Each row comes from the steps of one walk. Every step used is in the known rows, and no mark comes twice. Write the walk behind each row, first mark first.
Known rows:
zilol -> lomo -> vare: [-33   0   0   5  -5  -5  -4  -5   6   9  -8  15   3  -8  -3   3  -3 -11
 -12   0  -7  15 -12   2  -5 -13  -1   0   3   5  -1   5   1   3  -3   2
 -13  -5   3 -17  -4   0   1   8  -2  -3   6  -5  17   6   7 -16  -6  33
   2   6   1  -1  -2   3   3  26  42   9]
gute -> zilol -> lomo -> vare: [-22   2  -3   4  -3  -5  -7  -1   5   8  -9  13   8  -5 -25   0  -2 -11
 -12   0 -57  19  -6   2  -8  -2  -2  -4  -3  -6  -7   1   7   2  -6   0
   0  -4   4   1  -2   0  -2  -4  -7  -7   0  -7  12   2   1 -39  -7  24
   2   8  -1   5  -3   7   3  24  21   7]
rosifu -> zilol: [ -1  -4  -2   1  -1 -14  -3  -4   2  -2  -9   0   1  -1  -2   6   0  -4
  -9  -5  -7  18  -3   7 -11   5   3  -1  -9   7   4  -1   5   3 -14   0
   1  14   8 -13  -2  -2  -5   0  -6  -3   2  -2  -2   1 -13 -21  -4   5
   0  -3  -4  17  -4   4   2  11 -21   1]
bivo -> dober -> rosifu -> zilol -> lomo -> vare -> sutis: [-11 -13   8  -4   1  -5   2  -8  -1   0 -11  -5   2  -7 -11  -2  -1  -4
 -23  -1 -10  17   1   7 -16  -2   1  18   2  10  -7  -2  12  12 -12  -9
  16  -6   3 -15  -3   1  -2   0  -4  -6   8  -5  11 -10   4   6  -4   6
  -3   0  -1  13  -9   4  -5  38  14  -1]
lomo -> zilol -> rosifu -> dober -> rarun: [  1   4   2   4   1   2  -6   1  -5  -4 -13  -3   3  -8 -18   2  -2   1
 -15  -1 -17  27  -1   5 -14 -13   1   7 -25  16   0   0   6   6   1  -3
  24  -2   6  -3   3   3  -3   5  -2  -5  -8  -7  18  -2   2   6  -3   5
  -4  15  -2   4 -10   7  -3  27 -15   6]
zilol -> rosifu -> dober -> rarun -> vare -> lomo: [ -3 -14   7   4   5   6   1  -2  -9  -2 -14  -6   2  -4   1   1  -3   1
 -16  -3 -11  12 -10   2 -10 -27   3  13 -18  22  -1   3   4   8   5  -1
  18 -15   3  -9   5   1  -1   6  -5  -2  -1  -6  19   0  10  31  -3  10
  -7   4   0   3  -6   6  -4  37 -16   3]
vare -> lomo: [-12  -7   1 -12  -1  -4  -3  -6   1  -3  -7  -3   1  -1  -7   3  -3  -8
 -10  -7  -2  15 -11   0  -3 -15   2   4  29  10   2  11   4  -3   1   0
   8 -10   5 -19  -2  -4   1  -7  -4  -4   2  -3   3   4   2 -26  -6  23
  -2  -7  -2  -2   2   2   3   3   2   5]
bivo -> dober: [  6  -9   4  -5  -2  11   4 -12   9  -5 -10   1   3  -7 -11   3   1   0
 -14  -2 -13  21  12   2 -15 -12   2  22  -5   2  -3  -3   8  11  -2 -10
  13  -9   5   1  -5  -6   0   8  -3  -3   7  -4  14  -5   5  15  -6  -2
  -6  -2  -2   4  -2   4  -1  22  25   4]
noleg -> rarun: [ -5  -5   1   0  -5 -14  -2  -7   0   0 -11   3   1  -4 -12   3  -1  -2
 -45  -3  -7  14  -1   1  -5 -13   1   9  -7   1   5  -3   4   6   0  -1
   8  -4   7  -9  -2   4   6  25   0   3  -7  -2   7   0  -1  23  -3   3
   2  10  -7  -7   0   1   2   5   5   4]
pelifaz -> dober -> rosifu -> zilol -> lomo: [ -8 -17   8  -1   2   8   3  -7  -7  -6 -11 -10   3   1  -8   3   0  -4
 -17  -2  -4  16 -10   7  -1   1   0  29  -6  10  -3  -2  12  -7 -11  -1
  16   2   3   3   1   1  -3   1  -5  -5   9  -4   0  -1   6   4  -4   3
  -1  -1  -2  12  -9  11  -3  24   8  -3]
tani -> noleg -> rarun -> dober -> rosifu -> zilol -> lomo -> vare: [-16  -6   1   7   2 -11   7  -2  -2   1 -11   4   6  -9  -9   2  -3  -7
 -39  -1  -4  13 -11   9 -16 -10   2   5  -9   9  -4  -2   4   2  -7  -8
   3   2   6 -12  -3   9   7  15  -3   0  -4  -1  -4  -1  -1  23  -4  11
   1 -35  -6  19  -7   1   2  16   3   1]
dober -> rarun: [ -2  -9   0   1  -5 -22   1 -13   0   2 -10  -6   1  -2  -6   7  -2  -3
 -11  -1  -7   6   2   2  -2  18   0   4 -17  -5   3  -5   5   2   8   3
   4  -6   9   4   0   7   9   9  -4  -2  -7  -1  -1   4   2  39  -3   1
  -1   8  -4  -8  -5   2   1   8   2   7]
tani -> noleg -> rarun -> dober -> rosifu -> zilol -> lomo: [-10 -12   1   6   2 -11   9   1  -4  -5 -11   0   5  -8 -11   1  -2  -7
 -37  -2  -4  14  -7   8 -16  -9   2   7  -9   8  -2  -1   6   3  -7 -10
   9   2   6  -6  -2   6   8  15  -3   0  -4   0  -7  -1  -2  18  -4  12
  -1 -37  -7  19  -6   2   1  18   4   0]
lomo -> vare: [-11   9  -1   0  -3  -7  -6 -13  10  15  -9  15   4  -5  -4   4  -4  -2
 -12   0  -4  12 -13   2  -6  -7   2   1   1   3  -3   0  -4  -2  -3   3
 -16   0   4 -17  -5   6  -1   4  -1   1   6  -8  15   2   5   7  -3   2
   2   8  -2  -1  -4   2   3   1   5   7]
vare -> sutis: [  3   6   5 -10  -5 -12   4  -6   5  -2  -7  -4   0  -6 -11   2   0  -1
 -10  -4   1  17 -11   0   0 -15   2   2  31  -5   5   5   1  -4  -9  -4
   8   7   4 -22  -7  -2   2  -1   1  -4   2  -4   0 -19   1  -1  -3   8
  -3   1  -4  -6   4   3 -13   3   0   6]
zilol -> rosifu -> dober -> rarun -> noleg -> tani: [  0 -15   7   8   3   5   4   2 -11 -11 -15   0   3  -5  -3   1  -1   2
 -22  -2 -13   9  -4   1 -13 -23   0  15 -31  18  -1  -1   3  12   2  -4
  18  -9   6   9   6   5   0  15  -3  -5  -5  -4  15  -3  10  32  -2   7
  -5   7  -3   3  -6   6  -2  36 -17   3]
zilol -> rosifu: [  5 -10   4   9  -1  -9   3   0  -7  -4 -12  -2   2  -5 -10   0   0   1
  -8  -2  -3  10  -4   3  -5 -25   1   5 -17   4   4  -3  -5  11  -3   1
  19  -3   2  -5   5   2  -4   8  -1  -1   2  -8  22  -5   6  -2  -2  -2
  -4  10  -2 -11  -4   5  -2  32 -28   1]
lomo -> zilol -> rosifu -> dober -> rarun -> vare: [  0   3   1   5   1   1  -7   0  -2   0 -13  -6   4  -7 -12   1  -2   1
 -16  -1 -17  30  -5   6 -13 -15   2   7 -26  17   0   0   3   5   3  -3
  21  -1   5 -13   1   3  -3   4  -3  -5  -8  -7  16  -2   3  13  -3   4
  -3  15  -1   8 -10   6  -2  24 -12   6]
zuka -> bivo -> dober -> rosifu -> zilol: [  4  -6   7   0   3   3 -10  -3 -11  -4 -14 -12   7  -6  -7   9   9   0
 -15  -3  -5  19   2   5 -15  -2   1  16 -10 -10  -4   2   3  10  -9  -5
  22  -6   5   4   3   0  -3   3  -3  -6   0  -4   9 -18   4 -28  -4   0
   3   2  -3   9  -6  -4  -1  29 -16  11]
bivo -> dober -> rosifu -> zilol -> lomo -> vare: [-10 -17   6   0   1   0   1  -9  -1   0 -11  -4   3  -5  -9   0  -2  -5
 -21  -1 -13  16   4   8 -19   4   1  19 -10  11  -7  -4  12  14 -10  -7
  14  -8   3 -10  -3   2  -3   3  -5  -6   8  -5  12  -3   5   6  -4   5
  -2   1  -1  14 -11   4   0  38  16  -1]
zilol -> rosifu -> dober: [  6 -11   8   7   4  15   3   1  -8  -7 -13   1   1  -5  -7   1   0   3
 -12  -3 -12  13  -5   1 -12 -33   2  14 -22  19  -1   0   5  10  -3  -3
  18  -9   3   5   5  -1  -5  10  -3   0   2  -7  22  -4  10  12  -2   4
  -7   3  -2   1  -4   7  -6  37 -15   1]
sutis -> vare -> lomo -> zilol -> rosifu -> dober -> rarun: [-16  -2   2  -6   1  -5  -8  -8   7  19 -10 -13   9  -4  -9   3  -5  -3
 -16  -4 -11  14 -20   4  -5 -19   4   3  10  21  -3   5   4  10   5   8
  -2 -21   3 -43 -11   2  -2  -6  -8  -1   5  -9  14  -2   6   2  -5  16
   0  -3   0   5  -6   4   5  21 -16  -9]
rarun -> dober -> rosifu -> zilol -> lomo -> vare -> sutis: [ -9  -9   9 -10   1  -4   1  -6  -3   0 -11  -1   7   0   9   0  -2  -5
 -14  -2  -5  10 -15   9 -18  -8   1   3   4  14  -2   2   9  -8 -16  -4
   7   3   3   0  -4   4  -2  -5  -5  -2   6  -5  -9  -6   4  18  -3   6
  -5  18  -2  16  -8   3  -3  16  -3  -2]
noleg -> tani: [ -9  -9   2   0  -5  -7   1  -6   5 -15 -12   0   5  -3  -7   5  -1  -1
 -32  -3  -7  15  -1  -1  -6 -11   1  12  -9  -1   3  -3   2   5  -6  -3
   3  -2   9   6  -2   7  -1  14  -1 -12   0   0   7  -1   4   1  -3  13
   7   1  -4  -1   2   1   8  10   4   4]
zilol -> lomo -> vare -> sutis: [-34   5   3   0  -5 -10  -1  -5   7   9  -7  12   3  -9  -7   1  -2 -11
 -14  -1  -3  16 -17   2  -2 -22  -1  -1  20   3   1   8   1   0  -6   0
  -9  -2   3 -27  -5  -1   1   4   0  -4   6  -5  15  -4   8 -15  -6  35
   1   5   1  -1   0   4  -4  28  37   9]
tani -> noleg: [  3  -3  -2   8   0  -7  11  -1   3  -5  -8  -1   4 -10 -15   4  -1  -3
  -7  -1  -1  15  -3   4  -9   1   3   4  -3  -2  -2  -3  -3   2  -3  -7
   2   3   6  -7  -3   2   5   5  -2  -2   1  -2  -1  -3   1  -4  -4   5
   1 -46  -6   7  -1   1  -1   5   6   3]
rarun -> vare -> lomo: [-14  -4  -1  -7  -1  -7  -6  -6   9   5  -7  -9   5   0  14   3  -6  -5
  -7  -5   0  20 -20   3  -2 -17   3   4  18   7   3   5  -7  -4   5   3
   0  -8   1 -42  -7  -1   0  -7  -7  -3   4  -4   0   3   3   4  -6  18
   2   0  -1   5  -1  -3   5  -5  12   2]

Which walk is each row?
[-14   0   1  -6  -1 -10  -8  -6  10  18  -9 -13   9  -5  -9   2  -3  -4
 -13  -4  -6  15 -20   4  -2 -23   3  -1  17  15   0   4  -2   9   1  10
  -3 -17   1 -48 -12   1  -5  -9  -7  -1   8 -11  16  -4   6 -19  -5  15
   3  -1   1   1  -4   3   6  19 -21  -9]  sutis -> vare -> lomo -> zilol -> rosifu
[ -8 -11  -2   2  -4 -25   2  -2   1  -7 -12   1   5  -3   1   6  -3  -5
 -22  -1  -9   8   0   2  -6  13  -3   5 -22  -5   2  -6  -2   6   8  -1
   3  -1  11   6   1  13  11  14  -3  -7 -12   2  -9   3   1  35  -4   9
   3  11  -6  -1  -4   0   8   4   3   7]  dober -> rarun -> noleg -> tani
[-18 -14   7   2   1 -24  -1   1  -9   2 -11 -11   1  -4  -4   0  -3  -8
 -18  -3  -3   9 -14   9  -8  12   1   0   2   8  -2  -2   5   3 -16   1
   8   4   3 -21   0   9  -3  -3  -4  -6   3  -6   0  -4   1 -17  -1  14
   4   7  -2   8  -9   3  -4  29  -8  -4]  dober -> rosifu -> zilol -> lomo -> vare -> sutis
[  1   2   1   5   1   1  -6   5  -5  -5 -12  -1   4  -8 -15   2  -1   0
 -15  -1 -17  27  -1   5 -14 -14   0   6 -26  15  -1  -1   2   7   2  -5
  23   0   6  -3   3   3  -2   4  -2  -5  -9  -7  13  -2   2   5  -4   5
  -3  17  -3   8  -9   7  -1  24 -14   5]  lomo -> zilol -> rosifu -> dober -> rarun -> noleg
[ -1   6   4   2   2  -3  -6   0  -2   0 -12  -7   2  -9 -14   1  -2   2
 -17  -1 -15  31  -9   6 -10 -18   2   6 -15  15   0   2   2   3   2  -4
  23  -1   5 -20  -1   2  -3   2  -2  -6  -7  -8  16  -8   3  14  -3   6
  -3  14  -1   8  -9   6  -6  23 -13   6]  lomo -> zilol -> rosifu -> dober -> rarun -> vare -> sutis
[  3   4   1   5  -1  -9  -6   2  -3  -3 -12  -3   3  -8 -21   1   0  -1
 -11  -1 -13  27  -1   6  -9 -15   0   1 -18   7   3  -2  -2   6  -2  -2
  23   3   4  -9   1   3  -6   3   0  -6  -5  -9  20  -3   0 -16  -4   1
   0  17  -2  -2  -8   6   0  23 -24   4]  lomo -> zilol -> rosifu
[-15  -2   1  -6   1  -5  -8  -3   7  18  -9 -10   9  -5  -5   3  -4  -4
 -16  -4 -11  13 -21   4  -5 -19   2   1  10  21  -3   4   0  10   5   7
  -3 -19   2 -44 -11   3  -1  -7  -8  -1   4  -9   9  -3   6   0  -6  18
   0  -1  -1   8  -6   3   7  19 -16  -9]  sutis -> vare -> lomo -> zilol -> rosifu -> dober -> rarun -> noleg
[-13  -1   2  -8   0  -6  -8   2  -3  -3  -9  -6   3  -4 -18   1  -3  -6
 -14  -6  -9  26  -9   3  -5 -22   2   2  18  15   3  11   2   0   2  -2
  22  -7   4 -24   0  -2  -4  -9  -2  -7  -3  -7  14   2   1 -37  -6  21
  -2   2  -1   0  -3   5   3  15 -15   6]  vare -> lomo -> zilol -> rosifu
[  3   4   3   5   2   7  -6   3  -2  -5 -12  -1   4  -9 -19   2   0   1
 -15  -1 -17  30  -2   5 -14 -20   2   7 -21  18   0   0   3   5  -3  -4
  23   0   5  -5   1   1  -6   5  -2  -6  -5  -8  20  -3   3  -7  -4   5
  -3  13  -2   6  -8   8  -3  26 -14   5]  lomo -> zilol -> rosifu -> dober
[-15   1   0  -9  -2  -9  -9  -7  14  20  -8 -11   9  -3  -8   4  -4  -5
 -13  -4  -6  16 -21   3  -2 -15   3  -1  22  13  -1   4   0   6   1  10
  -7 -15   2 -48 -14   0  -3  -9  -7  -1   8  -9  10  -2   3 -20  -6  16
   4  -3   0   3  -3   2   7   8 -11  -8]  sutis -> vare -> lomo -> zilol
[ -3 -11   3  -1   2  15   2  -2  -2  -9 -12   3   3  -4   3   7  -2   0
 -24  -2 -18  14  -2   0 -15  -1   1  17 -21  17  -4   1  12   4   3  -6
   1  -9  10  15   0   3   8  14  -5  -4  -5   2  -5   2   7  44  -4  15
  -3   1  -5  14  -3   4  -1  11  22   5]  rosifu -> dober -> rarun -> noleg -> tani
[  4 -12   7   8   3   6   4   2 -11  -6 -14   0   2  -5  -3   1  -2   2
 -14  -2 -12   9  -3   1 -12 -23   1  12 -28  17  -2  -2   3  11   3  -3
  18  -8   4   5   5   2   1  10  -4   0  -3  -6  15  -3  10  31  -2   4
  -8   6  -3   2  -6   7  -4  36 -16   2]  zilol -> rosifu -> dober -> rarun -> noleg
[  0  -8  -3   2  -4 -22   2  -2   0  -1 -10  -1   4  -3   2   6  -2  -6
  -9   0  -7   6   0   3  -4  17  -2   2 -18  -5   2  -5  -3   4   9   1
   3   0   9   4   0   9  12   9  -3  -1 -10   0 -10   4   2  33  -5   4
  -1  12  -6  -2  -5   1   5   2   3   5]  dober -> rarun -> noleg
[-14  -1   0  -5   3   2 -10  -2   6   4  -9  -9   5  -2   9   2  -7  -3
 -11  -5  -8  30 -20   4  -7 -26   3   7   9  18   0   8  -4  -2   5   0
  10  -9   1 -44  -5  -2  -3  -8  -6  -4   0  -6   8   2   4   3  -6  20
   0   5   1  11  -5   0   3   7   4   4]  rarun -> vare -> lomo -> zilol -> rosifu -> dober
[  5  -5   8  -1   2   5  -8  -3 -10  -5 -13 -11   8  -7  -8   8   9   1
 -14  -2  -5  18   4   3 -14  -3   1  17  -7 -11  -4   2  -1   9  -5  -6
  23 -10   4   4   1   0  -1   4  -1  -5   0  -4  11 -19   9 -22  -4   0
   3   4  -2   1  -6  -4  -2  27  -6  12]  zuka -> bivo -> dober -> rosifu
[  6 -15   7  -9   3  -1   2  -5  -5  -6 -11  -5   6   2   9   2  -1  -2
 -10  -2  -8   8  -8   9 -20   0   2   7  -8  12   0  -3   9  -6 -13  -4
  12   3   4  13  -3   4  -2  -3  -7  -2   4  -4 -11  -3   4  19  -3  -5
  -5  18  -4  15  -9   1   0   9 -14  -5]  rarun -> dober -> rosifu -> zilol
[-14  -4   1  -9  -2  -8  -5 -10  12  19  -7 -10   8  -2  -2   4  -4  -5
 -11  -5  -4   7 -20   1  -1 -20   3   0  26  11   0   4   0   7   1  12
 -13 -18   1 -44 -14   0  -1  -7  -8   2  12  -8   9  -3   7 -14  -5  16
   2  -7  -1   0   0   1   6   9  -7 -10]  sutis -> vare -> lomo
[-12 -13   8   0   2   6   1  -9  -4   0 -11  -6   4  -1  -7   3  -1  -4
 -19  -1  -3  16 -14   7  -1   1   0  28  -6  11  -5  -1  11  -8 -12   0
  10   2   3  -4   1   2  -3   0  -5  -5  10  -6   2   1   7   8  -4   3
   0   0  -1  14 -10  10  -2  23   7  -2]  pelifaz -> dober -> rosifu -> zilol -> lomo -> vare
[-11  -3   0   7   3  -3   3   2  -1  -1 -11  -5   6 -11 -13   1  -4  -3
 -39  -3  -5  24 -11   6 -12 -22   4  10  -5  14  -3   2   0   5   3  -9
  13  -5   5 -30  -3   4   6  12  -2  -1  -8  -2   5  -2   0  23  -4  13
   0 -42  -6  17  -5   1   0  15   0   3]  tani -> noleg -> rarun -> vare -> lomo -> zilol -> rosifu -> dober
[-17 -10   5  -3  -1 -11  -3  -7  -4   3 -13   6   5  -1   0   1  -3  -5
 -51  -3  -8   9 -10   7 -15 -16   1   9 -10  14   1  -2   9   1  -7  -4
   7  -4   5  -9  -3   8   5  20  -3   2  -4  -3   1   2   1  37  -3   8
   0  22  -5   8  -8   1   4  16   2   0]  noleg -> rarun -> dober -> rosifu -> zilol -> lomo -> vare
[  8 -14   8  -9   2   4   5  -5  -3  -7 -11  -6   8   1   8   2   0  -1
  -9  -2  -5   7  -7   6 -17  -4   1   9  -5   9  -1  -3   6  -7  -9  -2
  13  -5   2  19  -3   5   0  -1  -5  -1   4  -5  -8  -4  10  27  -3  -6
  -5  22  -3   4  -7   1  -1   5  -2  -5]  rarun -> dober -> rosifu
[-14  -3   2  -8   3  -2  -8   4  -5  -3 -10  -5   4  -4 -13   1  -3  -6
 -17  -5 -11  24 -10   3  -8 -21   1   5  10  22   0  11   4   1   5  -4
  22  -9   6 -20   1   0   1  -7  -4  -7  -7  -5   6   3   3 -16  -6  23
  -3   2  -1   7  -4   6   3  17 -11   7]  vare -> lomo -> zilol -> rosifu -> dober -> rarun -> noleg
[  3 -13   1  -3  -2  -1   4 -10   6  -4 -10   2   4  -6  -6   3  -1  -2
 -16   0 -12  15  13   3 -14   4  -1  20 -17   0  -4  -5   7  13   6  -9
  14 -10   8   4  -3   0   8  11  -3  -3  -1  -1   5  -3   4  42  -6  -3
  -6   4  -3   6  -5   3   2  20  24   5]  bivo -> dober -> rarun -> noleg
[ -8  -4   3  -5   4  13  -6  -9   2   1 -11  -6   2  -3   3   6  -4   0
 -17  -3 -17  22  -9   1 -14  -3   4  14 -10  23  -4   6  13  -2   8  -3
   5 -13   7  -9  -2  -1   5   2  -8  -2  -5   0   0   4   6  43  -4  18
  -4   0  -2  16  -6   3  -3   9  23   5]  rosifu -> dober -> rarun -> vare -> lomo -> zilol
[ -4  -8  -2   1  -3  -8   2   9   4 -15 -10   7   9  -4   5   5  -1  -5
 -23  -2  -7  14  -4   0 -10 -10  -3   8  -8  -3   1  -4  -8   6  -3  -5
   1   5   7  -1  -2   7   4  11  -1 -10  -2   1  -8  -1   2  -6  -5  13
   6   7  -6   6   1   0  10  -1   7   2]  rarun -> noleg -> tani
[ -1 -12   6  -6  -1  -7   0  -8  -6  -3 -13  -1   5   0  -3   1  -2  -1
 -47  -3  -9   8  -4   4 -13 -14   1  12 -10   8   3  -5   8   0  -4  -4
  14  -7   5   3  -3   8   6  21  -2   3  -6  -3  -1  -1   4  46  -2  -3
  -1  21  -7  -1  -6   0   2   5  -2  -1]  noleg -> rarun -> dober -> rosifu
[ -9 -12   6  -7   3  -1   0  -5  -3   0 -11   1   8   1  10   2  -2  -6
 -12  -2  -7   9 -12   8 -20  -5   1   5  -7  15  -2  -1   9  -7 -14  -2
   4   2   3   7  -3   5  -2  -3  -7  -2   6  -5  -6   0   4  16  -3   5
  -4  18  -2  16 -10   2   2  15  -2  -3]  rarun -> dober -> rosifu -> zilol -> lomo -> vare
[ -6 -11   2  -3  -1  -5  -2 -14   4   1 -12  -8   4  -5  -7   1  -3  -1
 -20  -1 -15  23   4   5 -12  -9   1  20 -12   9  -4  -1   6  12  10  -8
  22 -16   5 -17  -3   0   2   5  -5  -5  -2  -4  16  -2   5  43  -6   3
  -6   5   0   8  -9   4   1  30  14   6]  bivo -> dober -> rarun -> vare -> lomo -> zilol -> rosifu
[-19 -16   5   5   1 -21  -2   1  -9   1 -11  -9   2  -3  -3   1  -3  -8
 -16  -2  -7   7 -11   9 -11  18   0   1 -10   9  -3  -5   6   6 -14   3
   6   3   3 -15   2  11  -4  -3  -5  -5   3  -6   2   2   2 -20  -2  13
   5   8  -1   8 -11   2   1  29  -8  -4]  dober -> rosifu -> zilol -> lomo -> vare
[-14  -6  -1   0  -1 -26  -6  -9   0   7 -11 -13   3  -2   3   3  -6  -4
 -14  -3  -7  15 -11   5  -1   3   2   2  -9   5   3   1  -1   1  14   4
  11 -10   6 -28  -1   8   5   1  -6  -4  -9  -3   4   5   1  38  -4  10
   0  10  -1   0  -9   0   4  12  -9   7]  dober -> rarun -> vare -> lomo -> zilol -> rosifu
